What can hang from each mark
z_350: z_60 z_542 z_749
z_321: z_350 z_370 z_379
z_370: z_321 z_542 z_749
z_379: z_60 z_749
z_749: z_370
z_60: z_350 z_370
z_542: z_370

Each row was made from one small tree. The marks that hang from a mark follow it in brackets, in the order of their numbers. Every link used is in the known rows. Write each row's tree.
Known rows
z_350[z_749]: -0.233; 0.160; 0.169; 0.986; -1.757; 0.805; -1.172; -0.457; -0.130; -0.315; -0.563; -1.403; 1.043; -0.124; 1.101; -0.019; -1.453; -0.979; -0.933; 0.531; 0.873
z_542[z_370]: 1.131; 1.235; -0.086; 1.427; -0.825; -0.391; 0.028; 0.910; 0.878; 0.279; -1.138; 0.889; 0.019; -0.005; -0.699; 0.039; 0.371; -0.068; 0.865; -0.315; -1.933
z_749[z_370[z_321]]: -3.310; -0.979; 1.416; 5.992; -1.660; -1.314; -0.234; 0.402; 1.546; 0.376; -0.315; -1.183; 0.973; -0.036; 0.654; -0.900; 0.999; 0.696; 0.002; -0.409; -0.696
z_60[z_350 z_370]: 1.752; 2.716; -2.704; -2.555; -0.368; -0.886; 0.949; 0.988; -0.465; -1.883; 1.541; -1.527; 1.202; 2.050; -1.179; -2.030; 2.765; -0.984; 1.190; 0.422; -1.059
z_350[z_542]: 0.037; -0.736; 0.635; 0.213; -0.515; 0.236; -1.474; -0.302; 0.866; 1.469; 0.206; 1.782; 1.162; 0.126; 0.432; -0.083; -0.752; -0.163; 0.354; 1.354; 1.620
z_60[z_350[z_749] z_370]: 1.395; 2.817; -2.670; -1.370; -2.079; -0.059; -0.221; 0.566; -0.481; -2.209; 0.917; -3.123; 2.305; 1.924; -0.011; -2.164; 1.151; -1.867; 0.194; 1.007; -0.310
z_60[z_370[z_749]]: -0.159; 1.039; -1.274; -0.243; -0.512; -0.848; -0.874; 0.038; -0.510; -1.287; 0.381; -0.607; 1.362; 0.477; 0.304; -1.093; -0.065; -0.480; -0.988; 0.349; -1.709
z_542[z_370[z_321[z_350[z_60] z_379] z_749]]: -6.411; 3.522; 2.810; 4.028; -5.414; -0.331; -1.794; -0.171; 2.362; 1.407; -3.129; -2.680; 0.626; -0.531; 0.079; -1.114; -2.121; 0.532; -0.608; 1.440; -4.258
z_749[z_370]: -0.588; -0.279; -0.061; 4.215; -0.660; -0.588; -0.334; 0.186; 1.096; -0.469; 0.069; -1.228; 0.631; 0.106; 0.458; -0.519; 1.497; 0.010; 0.502; -0.616; 0.015
z_370[z_321[z_379[z_60[z_350]]] z_542 z_749]: -7.231; 1.998; 1.885; 1.754; -3.880; -2.392; -1.797; -0.640; 2.532; 3.227; 3.392; -0.880; 1.204; 1.660; -1.148; -2.712; -1.602; 0.146; -0.140; 1.577; -4.336
z_379[z_60[z_350] z_749[z_370]]: -2.038; 3.944; -0.588; 3.969; -0.937; -0.464; -1.055; 0.173; 1.394; -0.408; 4.449; 2.153; -0.341; 1.108; -0.373; -2.833; 0.995; -2.043; 0.248; 0.365; -1.563
z_379[z_60[z_350] z_749[z_370[z_321 z_542]]]: -4.681; 1.970; 1.339; 6.801; -2.194; -2.068; -1.876; 0.350; 3.006; 1.583; 4.307; 1.622; 0.608; 0.855; -0.534; -3.570; 0.000; -0.792; 1.250; 1.334; -2.309
z_379[z_60[z_350 z_370[z_321 z_749]]]: -3.963; 3.656; -0.915; -0.198; -2.070; -1.483; -0.333; -0.016; 0.724; 0.201; 2.828; 0.816; 0.676; 1.945; -0.297; -2.767; 0.229; -0.687; -0.321; 0.717; -3.927
z_542[z_370[z_321 z_749]]: -3.325; 0.203; 1.288; 4.224; -2.339; -1.497; -0.706; 0.437; 0.785; 0.866; -1.478; 1.280; 0.931; -0.350; 0.098; -0.534; -1.426; 0.220; -0.887; -0.009; -4.557
z_321[z_350[z_542] z_370[z_749] z_379]: -6.400; 1.284; 3.243; 1.243; -2.426; -0.523; -2.104; -0.147; 2.234; 3.076; -0.447; -0.937; 0.706; 1.787; -0.460; -1.170; -1.032; -1.820; 1.029; 3.679; -2.256
z_60[z_370[z_321[z_350]]]: -2.798; 1.966; 0.648; -0.027; -1.153; -0.530; 0.333; 1.103; 0.702; 0.444; -1.382; -1.380; 0.231; 1.273; -0.498; -1.672; 1.367; 0.672; 1.395; 1.443; -1.015
z_379[z_60[z_350[z_542]] z_749[z_370[z_321]]]: -4.757; 2.362; 1.478; 5.988; -2.433; -0.802; -2.128; 0.031; 2.769; 1.787; 4.387; 3.941; 0.951; 1.184; 0.306; -3.211; -0.122; -1.251; 0.167; 1.796; -0.884
z_321[z_350[z_542 z_749]]: -1.672; 0.930; 1.046; 1.498; -2.549; 1.617; -2.573; -0.704; 1.406; 2.037; -1.489; -0.010; 1.308; 0.634; 1.431; -0.829; -2.101; -1.114; 0.474; 3.187; 2.017
z_370[z_321[z_350[z_60 z_542] z_379] z_749]: -7.358; 1.554; 3.554; 2.874; -5.211; 0.325; -3.138; -1.477; 2.352; 2.575; -1.591; -1.826; 1.831; -0.340; 1.284; -1.217; -3.411; 0.380; -1.075; 3.216; -0.812
z_321[z_350 z_370[z_542]]: -2.803; 0.477; 2.176; 2.281; -0.486; -0.958; -0.771; 0.817; 2.294; 2.386; -0.867; -1.604; -0.932; 1.354; -0.922; -1.010; 0.361; -1.150; 3.881; 2.988; -1.704
z_749[z_370[z_321 z_542]]: -3.156; -2.172; 1.901; 7.386; -2.141; -2.050; -1.201; 0.434; 2.668; 1.767; -0.004; -1.781; 1.645; -0.194; 0.271; -1.241; 0.408; 1.261; 1.269; 0.572; -0.600

Which tree is each row?
-0.611; 2.245; 0.919; 2.775; -3.366; 1.438; -2.662; 0.082; 1.993; 2.121; -2.682; 0.856; 1.303; 0.657; 0.790; -0.941; -1.806; -1.188; 1.363; 2.803; 0.004 : z_321[z_350[z_542[z_370] z_749]]
-3.646; 3.346; 0.533; 3.506; -4.930; 0.396; -3.036; -0.837; 3.021; 1.978; 3.171; -1.515; 2.368; 2.279; 0.748; -2.476; -0.017; -1.575; 0.095; 1.520; 0.772 : z_321[z_379[z_60[z_350[z_542 z_749[z_370]]]]]
-4.503; 0.106; 2.477; 2.950; -3.413; 0.967; -2.220; -0.337; 1.823; 2.697; -1.986; -0.111; 1.594; 0.648; 1.492; -1.220; -2.481; -0.246; 0.026; 3.171; 1.328 : z_370[z_321[z_350[z_542 z_749]]]
-4.027; 2.230; 2.590; 5.082; -2.241; -1.422; -3.208; -0.289; 3.212; 2.121; 3.953; 0.186; 0.564; -0.002; -0.733; -2.044; -0.712; -0.199; 0.541; 1.028; -0.584 : z_321[z_379[z_60 z_749[z_370[z_542]]]]
-2.984; 0.577; 1.959; 5.727; -4.308; -0.150; -3.031; -0.825; 2.139; 1.318; -2.014; 1.510; 2.157; -1.243; 1.640; -0.441; -3.390; -0.002; -0.898; 1.770; -2.201 : z_350[z_60 z_542[z_370[z_321 z_749]]]
-1.321; 2.929; -0.228; 1.102; -2.772; 0.924; -3.173; -1.067; 1.088; -0.177; -1.439; -0.761; 1.733; -0.010; 1.711; -1.614; -1.652; -0.844; 0.214; 3.441; 0.322 : z_321[z_350[z_60[z_370[z_749]] z_542]]
0.099; 4.872; -1.077; -1.565; -0.549; 0.118; -1.862; 0.206; 0.865; 0.075; 4.790; 4.197; 0.920; 1.895; -0.648; -3.191; 0.297; -2.070; 0.705; 2.254; 0.012 : z_379[z_60[z_350[z_542] z_370] z_749]
-0.837; -0.732; 1.130; 6.686; -0.600; -1.548; -2.508; 0.269; 1.826; 0.114; 1.890; 0.128; 1.369; -0.693; 0.022; -1.798; -0.344; -0.671; 0.771; 0.994; -0.167 : z_379[z_749[z_370[z_542]]]
-0.252; 2.021; 0.820; 1.822; -1.584; 0.616; -1.411; 0.695; 2.105; 2.584; -2.136; 2.321; 0.209; 0.751; -0.463; -0.852; -0.211; -0.265; 2.347; 2.182; -0.886 : z_321[z_350[z_542[z_370]]]
1.559; 1.949; -0.600; 1.078; -3.717; 1.820; -3.320; -0.962; 0.731; -1.305; -1.042; -2.145; 3.054; -0.381; 2.482; -0.559; -1.934; -1.062; -0.567; 2.297; 3.574 : z_350[z_60[z_370] z_542 z_749]
-3.031; 1.427; 1.893; 2.279; -5.899; -0.497; -3.071; -0.290; 2.042; -0.056; -0.732; -6.576; 3.741; -0.356; 0.888; -1.190; -1.802; 0.692; -0.527; 1.973; 1.091 : z_350[z_60[z_370[z_321[z_379] z_542]] z_749]
-3.258; 2.732; 1.046; -1.141; -2.583; -1.430; -1.166; 1.030; 0.929; 0.264; 3.237; 0.107; 3.203; 1.923; -1.870; -3.414; 1.003; -0.806; -0.087; 2.187; -0.778 : z_60[z_350[z_542] z_370[z_321[z_379[z_749]]]]
-5.362; 3.213; 3.300; 0.281; -0.771; -0.320; -0.593; 1.031; 1.321; 0.975; 0.594; -1.132; -1.107; 1.329; -1.716; -1.543; 0.116; -2.083; 1.299; 2.490; -2.059 : z_321[z_350 z_370 z_379[z_749]]
1.091; 1.981; 0.492; 4.015; -4.492; 1.976; -3.613; -0.745; 1.875; 0.174; -2.342; -0.310; 2.455; -1.083; 2.243; 0.171; -3.005; -1.206; -0.140; 1.889; 1.299 : z_350[z_60 z_542[z_370] z_749]
-3.731; 0.687; 3.083; 3.143; -5.213; -0.182; -2.569; 0.345; 2.411; 2.745; -1.553; -0.897; 3.143; 0.626; 0.026; -0.649; -2.020; 0.213; -0.549; 1.574; -0.364 : z_350[z_542[z_370[z_321[z_379]]] z_749]
-5.622; 3.659; 2.931; 5.051; -2.398; -0.789; -3.110; -0.019; 3.768; 3.072; 2.705; -0.133; -0.456; 0.510; -0.825; -2.653; -0.565; -0.298; 1.716; 2.114; -0.933 : z_321[z_350 z_379[z_60 z_749[z_370[z_542]]]]
-6.821; 5.603; 3.934; 2.071; -2.925; -0.311; -1.382; 0.970; 2.695; 3.204; 0.788; 2.453; -1.521; 0.657; -1.618; -1.945; -1.265; 0.133; 0.436; 1.408; -3.668 : z_542[z_370[z_321[z_350 z_379[z_60 z_749]]]]
-0.852; 0.896; 0.933; 1.522; -2.938; 0.263; -1.828; -0.203; 1.264; -0.108; -0.792; -0.663; 2.390; -0.382; 1.432; -0.828; -0.683; 0.513; 0.084; 1.940; 1.970 : z_350[z_60[z_370[z_321]] z_542]
-5.473; 3.377; 2.427; 4.456; -4.713; 1.384; -3.998; -0.991; 3.757; 3.376; 0.643; -1.176; 0.994; 1.496; 1.314; -1.738; -1.122; -0.782; 0.563; 2.525; 1.739 : z_321[z_350[z_542 z_749[z_370]] z_379[z_60]]
-3.417; 5.050; 1.307; -1.635; -3.820; 1.569; -3.437; -0.495; 2.383; 2.699; 0.739; -1.020; 1.218; 2.181; 0.339; -1.813; -0.878; -0.638; 0.647; 3.223; 1.877 : z_321[z_350[z_542 z_749] z_379[z_60[z_370]]]
-5.108; 1.341; 3.302; 1.860; -3.536; -0.478; -2.152; 0.259; 2.770; 2.600; -1.112; -5.076; 0.767; 1.675; -0.764; -1.101; -0.976; -1.655; 2.408; 3.491; -0.928 : z_321[z_350[z_749] z_370[z_542] z_379]
-3.097; 4.960; 1.268; -2.566; -2.194; 0.799; -2.192; 0.070; 2.428; 3.098; 1.353; 0.375; 0.059; 2.316; -0.719; -1.820; 0.582; 0.228; 1.762; 2.650; 0.964 : z_321[z_350[z_542] z_379[z_60[z_370]]]
